Each row was made from one small tree. Brackets hold a mark, then the marks that hang from it, in the order of their numbers. Every link used is in the known rows. Write each row's tree.
Known rows
(k655 (k279 (k613 (k225 k128 k383)))): [ 0.70  2.65 -2.92  0.74  2.86  2.37 -1.87  1.78 -2.88  0.20  0.60  0.26
 -3.00  0.83 -4.30  0.57 -1.83  2.78 -1.16  3.20  1.53  2.34  2.32 -1.44
  0.49]
(k128 (k225 k333 k383) k279): [ 0.09 -1.50  4.19  2.15 -2.23 -2.20  1.36  0.23  0.41 -2.23 -3.95 -2.81
 -0.68  6.00  2.02 -3.54 -1.06  2.06  0.17 -0.36  2.18  0.16 -1.30  2.60
 -2.55]
(k613 (k225 k383)): [-3.44  4.50 -1.92  0.23 -0.95 -2.49 -1.87  4.13  0.11  0.69  1.10  1.01
 -1.65 -0.74 -1.84 -2.37  1.04  0.72 -0.43  0.40 -3.34 -0.17  2.82  3.80
  0.26]
(k655 (k279 (k613 k225))): [-2.04  5.07 -3.90  0.72  3.88  1.02 -1.24  1.13 -2.93 -3.22  2.17  0.96
  1.33 -2.43 -3.15 -0.04  1.33  1.40 -1.49  1.27 -1.00 -1.84  1.72 -2.79
  3.53]
(k613 (k225 (k333 k655))): [ 0.30  2.45  2.36  0.92 -2.37 -2.58 -0.07  0.42 -1.16  1.66  0.48  1.98
  1.92 -1.53 -0.75 -2.27  2.70 -1.79  2.03 -1.48 -1.88 -0.16  0.51 -0.13
  0.87]
(k655 (k279 (k225 k333 k383))): [-0.41 -2.48 -0.52 -0.40 -0.58  0.22  2.31  0.15  0.83 -0.21 -4.04 -0.19
  1.31 -0.32 -2.03 -0.32 -1.59 -1.60 -1.00 -0.09  1.65 -1.67 -2.11  0.81
 -0.15]
(k333 (k655 k279)): [-1.14 -0.75 -2.48 -2.80 -1.17  2.82  0.95 -2.08 -0.19 -1.63  1.12  2.39
  2.39 -2.24  1.98 -0.87 -1.39 -2.40  0.73 -4.08 -2.50 -2.25 -0.64 -2.68
  2.78]
(k333 (k655 (k279 k225 k613))): [-0.15  2.07 -2.92 -1.47  3.55  5.70  2.95 -0.26 -0.39 -2.31 -0.16  0.26
  5.46 -3.17  2.88  1.79 -0.52 -1.53  0.42  0.77 -0.96 -2.27 -0.94 -4.75
  3.31]
(k128 (k225 k333)): [-1.69  0.66  2.50  1.67 -1.04 -4.72 -1.31 -2.56  1.43 -2.80 -0.82 -1.17
  1.26  1.50  0.42 -1.96 -0.26  0.31  0.88 -1.11  0.63 -2.81 -1.18  1.88
  0.66]
(k279 (k225 k128)): [-2.14  0.64 -1.34 -1.74  0.51 -0.19 -2.61 -0.81  1.82 -0.23  0.64 -1.28
  1.10 -2.52  2.04  1.57 -2.75 -0.70  2.44  2.11 -1.60 -0.79 -0.38  0.68
  1.25]
(k225 k383): [-4.65  0.43 -2.74 -1.53 -1.39 -1.37  0.10  1.01  2.05 -0.75  0.72  1.00
 -1.56 -0.78 -0.12 -1.05 -0.64 -1.36 -0.67 -1.28 -2.72 -1.84  1.51  4.93
  0.08]
(k225 (k333 k279 k655)): [ 1.93 -1.53  1.05 -0.85 -2.86 -0.79  1.00 -0.08 -0.79  0.47  1.22  2.47
  2.31 -1.00  1.58 -1.81  2.86 -3.73  2.07 -3.38 -2.51 -2.10 -1.70 -1.47
  0.56]
(k225 k279 k333 k383 k613): [-0.15 -3.94  1.20  0.87 -4.08 -2.63  1.10 -2.29  4.10  3.09 -1.33  0.99
 -5.46  0.78 -2.44  0.36  0.17 -0.35 -4.29 -3.44  1.85  1.82  0.98  4.74
 -3.62]
(k225 k128 k279 k383 k613): [ 0.30 -3.45 -0.46 -0.75 -2.79 -0.44 -2.29 -1.67  4.16  3.15  0.46 -0.29
 -7.77  0.88 -0.64  2.25 -2.81  1.26 -2.69 -1.35  1.15  4.27  2.91  3.13
 -3.97]
(k333 (k279 k225)): [-1.52  2.12 -2.82 -1.49  1.03 -0.56 -1.85  3.07  0.42 -1.80  1.72 -0.96
  4.27 -3.89  2.45  0.05  1.04 -1.12  1.62  0.46 -4.59 -3.56 -0.91 -1.39
  1.48]
(k128 (k279 (k225 k333 k383 k613))): [ 0.73 -4.77  2.74 -0.34 -1.25 -0.71  2.17  0.63  1.35  2.86 -4.11 -2.35
 -1.02  1.66  0.86  0.68 -1.01  1.03 -1.65  0.15  2.43  1.78 -1.40  2.85
 -3.29]
(k655 (k279 k613)): [-3.13  1.30 -4.73 -0.94  3.16  2.55  0.86 -1.97 -0.66 -4.42  1.27  1.14
  0.95 -2.21 -1.63  0.64 -0.63 -0.33 -1.60 -0.90 -0.98 -3.23 -0.09 -0.99
  3.22]
(k128 k279): [-3.88  0.21 -0.63 -1.54 -1.41  0.20 -0.46 -0.99 -0.40 -3.09  0.72 -0.94
  0.73  0.14  2.89 -2.17 -0.84 -0.16  0.67 -2.07 -3.26 -1.61 -0.14  1.26
  0.62]
(k333 k655): [-2.78  1.10 -1.12 -2.08 -1.60  0.40  0.31 -1.02  1.27 -0.87  1.90  2.34
  2.13 -2.49  3.38 -0.87  0.07 -3.15  1.76 -3.08 -4.19 -1.87  0.95  0.87
  2.27]
(k279 (k613 (k225 k333 k383))): [-1.35  3.55  0.20  2.79  1.40 -2.46  0.80  2.72 -0.64  0.72 -0.15  0.87
 -1.29  0.47 -5.06 -1.42  2.76  0.61 -1.85  2.36  0.45  0.32  1.89  3.28
 -0.18]
(k655 (k279 (k225 k128 k383) k613)): [ 0.04 -0.10 -3.21 -0.83  3.96  4.41  0.24  0.49  0.30 -0.63 -1.59 -1.37
 -0.18 -0.15 -0.93  2.94 -3.68  0.59 -0.25  4.08  2.10  0.81 -0.57 -1.42
  0.61]
(k225 k333): [-3.39 -0.92  0.12 -0.50 -1.74 -3.53 -0.38 -2.82  1.03 -1.23  0.37  1.63
  0.41 -1.36 -1.42 -1.28  0.86 -2.42  0.30 -2.16 -1.24 -2.83 -0.42  3.12
  0.75]

Which tree is each row?
[ 0.49  2.11 -2.25 -1.45  2.02  2.97  0.95  2.01 -1.17 -1.11  4.03  1.79
  3.17 -2.33  2.81  0.05  3.35 -2.03  1.55 -0.84 -4.12 -2.10  0.34 -3.11
  1.94] => (k333 (k279 k613) k655)
[-0.28  1.47  1.46  0.08  2.03  1.70  3.87 -0.66  1.21 -0.05 -0.63  0.34
  5.34 -1.96  1.50  1.43  1.99 -3.07  1.53  1.53 -0.01 -1.46 -1.50 -0.93
  1.93] => (k279 (k225 (k333 k655)) k613)
[ 1.18 -2.88  2.18  0.96 -0.25  1.43  2.01 -0.95 -0.84  0.15 -1.83 -1.41
 -3.49  4.57 -0.77  0.30 -1.26  0.92  0.04  1.84  3.27  3.22 -1.47  2.00
 -2.88] => (k225 (k128 (k279 k613)) k333 k383)
[ 0.42  3.41 -3.04  0.83  3.63  1.76 -3.33 -0.18 -3.44 -1.52  2.11  0.30
 -0.91 -0.94 -3.32  1.17 -1.23  2.38 -0.06  2.88  0.65  0.74  1.25 -3.62
  2.09] => (k655 (k279 (k613 (k225 k128))))
[-1.09 -1.80 -0.52 -0.79  0.17 -0.33  1.04 -2.10 -0.22 -1.71 -2.40 -0.14
  3.32 -2.14 -1.03  0.03 -1.09 -1.83 -0.34 -0.70  0.76 -3.22 -2.90 -1.30
  1.83] => (k655 (k279 (k225 k333)))
[ 0.30  4.53 -2.47  0.25  2.84  3.19  0.50  0.99 -3.11 -1.10  2.05  2.22
  2.98 -1.94 -0.49 -0.08  1.01  0.06 -0.28 -0.04 -1.30 -0.82  1.42 -4.95
  3.04] => (k333 (k655 (k279 (k613 k225))))
[-2.03  4.30  0.25  2.34  1.94 -2.61 -0.48  0.32 -1.11 -0.87  1.51  1.05
  0.74 -1.27 -4.36 -0.82  3.21  0.47 -0.25  1.91 -0.21 -1.53  1.22  1.23
  1.75] => (k279 (k613 (k225 k333)))
[ 3.57 -0.06  0.88  1.32 -2.08 -3.38 -3.57  3.91 -2.44  3.73  0.45  0.71
 -3.40  1.62 -3.69 -1.56  1.75  1.19  1.18  1.84  0.04  2.21  0.39  0.10
 -2.47] => (k613 (k225 k128 (k333 k279) k383))
[ 0.50  3.91  1.52  2.04  0.93 -0.78  1.14  0.63 -1.50  0.74  1.62  2.24
  2.66 -0.93 -1.51 -0.54  3.94 -1.40  0.43  0.82 -0.62 -0.01  1.23 -0.72
  1.64] => (k279 (k613 (k225 (k333 k655))))
[ 3.21 -5.32  0.77 -1.00 -1.37 -3.40 -3.97 -2.29 -0.58  3.17  2.07  0.63
 -3.75 -0.58 -2.28  2.35  0.34  0.25  0.34 -0.93  1.42  1.11 -0.94 -0.03
 -1.40] => (k225 k128 (k333 k279) k613)
[ 1.08 -4.35 -2.19 -2.40  0.68  1.67 -1.87 -0.58  1.15  3.00 -2.27 -1.36
 -2.98 -0.63 -0.59  4.02 -5.20  1.44 -1.49  1.27  2.68  2.37  0.27 -0.02
 -0.97] => (k655 (k279 (k225 k128 k383 k613)))
[-0.53  6.41 -3.32  0.88  3.35 -0.61 -2.97  4.48 -2.65 -1.65  4.47  0.43
  2.15 -2.43 -1.63 -0.69  4.20  1.59  0.08  2.13 -4.39 -1.94  2.23 -2.23
  2.17] => (k333 (k279 (k613 k225)))
[ 1.32  2.40 -2.08 -0.90  2.53  4.30  3.08  5.64  0.71  0.75  0.63 -0.35
  4.22 -1.44  3.32  1.02  2.05 -1.70  0.90  2.41 -2.95 -0.60 -0.01 -2.20
  0.12] => (k333 (k279 (k225 k383) k613) k655)
[ 3.80  1.59  1.89  0.99 -2.75 -1.86  0.52  5.33 -2.16  3.86  0.27  2.33
  0.76  0.54 -0.83 -3.18  4.06 -1.07  1.05 -1.29 -1.68  1.17  0.75 -1.35
 -1.42] => (k613 (k225 (k333 k279 k655) k383))
[ 0.65  1.82  0.63  2.58  1.17 -1.74 -1.14  1.64 -0.78  2.27 -0.33  0.27
 -3.45  1.68 -5.55  0.00  0.76  1.41 -0.08  4.33  2.41  2.60  1.80  2.41
 -1.30] => (k279 (k613 (k225 k128 k333 k383)))
[-0.22 -2.54 -0.55 -1.35 -2.45 -0.98 -3.31 -4.00  3.38  1.75  2.15  0.06
 -5.60 -1.20  0.16  2.53 -2.65  1.28 -1.22 -1.91  0.52  2.61  2.00  1.82
 -1.76] => (k225 k128 k279 k613)
[-0.41 -0.39 -2.20 -2.38  0.97 -1.00 -2.42  2.20  0.97  0.87  1.74 -1.05
  1.89 -4.01  1.60  2.45  0.86  0.37 -0.27  0.08 -2.84 -2.24  0.18 -0.63
  0.25] => (k333 (k279 (k225 k613)))
[ 1.43 -3.25  0.14 -1.00 -3.11  1.70  3.38 -1.45 -0.12  1.10 -2.31  2.85
  0.02  0.83 -0.68 -1.32 -1.03 -3.24 -0.34 -3.96  1.33  0.02 -1.68 -0.09
  0.11] => (k225 (k333 (k655 k279)) k383)
[ 1.08  1.87  1.17  2.36  2.64 -2.28 -0.40  0.10 -0.73 -3.77  1.00 -1.28
  2.48  1.35 -0.26 -0.91  3.05  1.40  0.80  1.36  0.71 -3.06 -1.39 -1.98
  0.39] => (k128 (k225 (k333 (k279 k613))))
[ 0.57 -4.82  0.61 -1.88 -1.89  0.82 -1.93 -0.81  0.21  2.57 -0.28 -1.44
 -5.86  2.60  1.48  1.28 -3.51  2.52 -0.80 -0.77  1.42  4.08  0.98  2.90
 -2.98] => (k225 (k128 k279) k383 k613)
[-2.07  3.15  0.64  1.61  2.79  0.76  0.19 -0.58 -0.59 -6.00  0.33 -3.54
  2.01  3.20  4.14 -1.23 -0.27  3.42  0.81  1.21 -0.10 -1.87 -0.05 -0.74
  0.65] => (k128 k225 (k279 k613))
[ 3.04 -2.87  0.32 -0.37  0.80  3.34  1.90 -4.58 -1.70 -0.21  0.20  2.21
  0.07  0.66 -1.19  1.59 -1.63 -1.54  1.33 -0.30  3.16  1.18 -2.07 -4.12
  1.19] => (k225 k128 (k333 (k655 (k279 k613))))
[ 1.94 -2.88  2.95 -0.58 -2.25  0.85  1.45  0.38  2.05  4.11 -3.01 -0.03
  0.64  0.77  2.11  0.91 -2.17 -2.76  2.71  1.62  1.34  2.66 -1.04  1.20
 -1.71] => (k279 (k225 k128 (k333 k655) k383))
[-2.32  5.57 -0.94  1.38  2.61  0.48 -0.52  2.59 -2.75 -2.87  1.72 -1.24
  1.49  0.15  0.22 -1.36  2.04  2.61 -0.14  1.80 -2.53 -0.32  1.74 -0.83
  1.09] => (k128 (k279 (k613 k225)))
[-0.71  2.84 -3.40 -0.57  3.63  2.24  0.97  5.34  0.71 -0.90  0.73 -1.23
  2.38 -1.85  1.11  1.03  2.11 -0.04 -0.37  3.34 -2.70 -1.59  0.14 -0.12
  0.24] => (k333 (k279 (k225 k383) k613))
[ 3.77 -6.16  0.69 -0.66 -2.30 -2.28 -2.50 -0.43  0.09  4.87  0.39  0.75
 -5.79  1.27 -2.91  2.00  0.08  0.35 -0.59 -0.49  2.26  2.80 -0.12  1.59
 -3.48] => (k225 k128 (k333 k279) k383 k613)
[-1.57 -1.44 -2.76 -2.48  1.58  0.69 -1.20 -1.51  0.70 -0.20 -0.80 -0.82
  1.22 -3.93  0.33  3.15 -2.38  0.73 -1.75 -0.79 -0.01 -1.93 -0.63 -1.14
  1.80] => (k655 (k279 (k225 k613)))
[ 4.48 -2.66  3.85  0.06 -1.55 -2.41 -0.96 -0.86 -0.07  1.68  0.47 -0.12
  1.02  0.68  2.58  0.22  1.91  0.59  1.34 -2.18  1.32  0.11 -0.81 -2.59
 -0.86] => (k128 (k225 (k333 k279 k655) k613))
[-0.40 -0.81 -0.61 -0.25  1.07  3.11  0.74  0.56 -0.40 -1.23  0.03 -1.56
 -2.73  3.37  1.48  0.64 -2.28  1.62  0.11  2.36  0.64  2.75  0.61  1.42
 -1.55] => (k225 (k128 (k279 k613)) k383)
[ 0.03  1.99  1.74  2.99 -3.73 -3.56  0.22  1.68  1.89  2.12 -1.31  0.52
 -3.37  1.25 -3.48 -2.83  1.94  0.06 -2.11 -1.37 -0.02  2.17  2.14  2.83
 -2.71] => (k613 (k225 k279 k333 k383))
[ 2.50 -3.94  4.38 -0.88 -3.68  0.94  0.95 -3.39 -1.20  1.24 -0.87  0.21
 -0.02  2.84  3.50 -0.95 -1.84 -1.61  3.32 -2.01  0.49  2.98 -2.45 -1.04
 -1.39] => (k225 (k128 k279) (k333 k655))
[ 3.12 -6.13  2.90 -1.21 -3.42 -0.55  0.23 -2.72  1.57  6.16 -0.96  2.22
 -4.65  1.59 -0.45  1.94 -1.88 -1.54  0.18 -1.46  3.26  4.35  0.45  2.74
 -2.69] => (k225 k128 (k333 k655) k383 k613)
[-0.04  0.77  3.64  3.05  1.73 -1.07  1.58 -2.23 -0.82 -4.74 -1.56 -3.34
  1.66  4.22  2.05 -1.68  0.60  2.36  0.64  1.25  2.34 -1.38 -1.63 -0.46
 -0.30] => (k128 (k225 k333) (k279 k613))
[ 2.91 -3.61  6.25  0.91 -2.10 -1.53  1.26 -2.82 -0.45  0.70 -2.17 -1.77
  0.54  4.05  4.81 -0.44 -0.80  1.53  1.06 -2.83  2.60  1.61 -1.48 -1.17
 -1.81] => (k128 (k225 (k333 k655) k613) k279)
[ 2.07  2.01  3.46  2.58 -4.75 -1.37  2.32  1.90  1.26  3.67 -1.36  1.96
 -1.47  1.57 -0.50 -3.20  1.99 -1.18 -0.84 -2.35 -0.58  3.08  1.90  0.99
 -2.93] => (k613 (k225 k279 (k333 k655) k383))
[-0.22 -3.93  0.44 -2.11 -1.40  0.28 -2.90 -2.81 -0.44  0.92  1.10 -1.29
 -3.54  1.00  2.15  1.69 -3.30  2.45  0.25 -0.90  0.30  2.61  0.74  0.73
 -1.29] => (k225 (k128 k279) k613)
[ 2.13  2.04  4.30  3.45 -0.27  0.21  3.29 -3.19  2.77 -2.49 -0.89 -0.38
  1.85  2.27  2.24 -0.81  1.35 -0.16  0.39 -0.94  2.07  0.12 -0.31 -1.66
 -0.88] => (k128 (k225 (k279 k613) (k333 k655)))
[-2.81  2.42 -4.04 -0.44  4.34  3.42  1.15 -0.15 -0.01 -3.63 -0.30 -0.81
  4.15 -3.28 -0.02  1.97 -1.10 -0.47 -1.07  1.94 -0.49 -3.49 -0.77 -2.53
  3.47] => (k655 (k279 k225 k613))
[-1.00 -0.82  2.09  0.04  0.11 -1.91 -2.11 -1.25  0.20 -2.38 -0.40 -3.31
 -0.78  2.15  3.79 -0.14 -1.84  4.03 -0.07 -0.96  0.54 -0.07  0.54  0.39
 -0.93] => (k128 (k225 k613) k279)
[-0.71 -1.02 -1.08  0.67  2.69  2.29  3.68  0.59  0.25 -1.18 -3.44 -0.42
  1.88 -0.21 -2.77  1.23 -0.13 -0.94 -2.46  1.90  3.13 -1.68 -1.45 -0.14
  0.63] => (k655 (k279 (k225 k333 k383) k613))
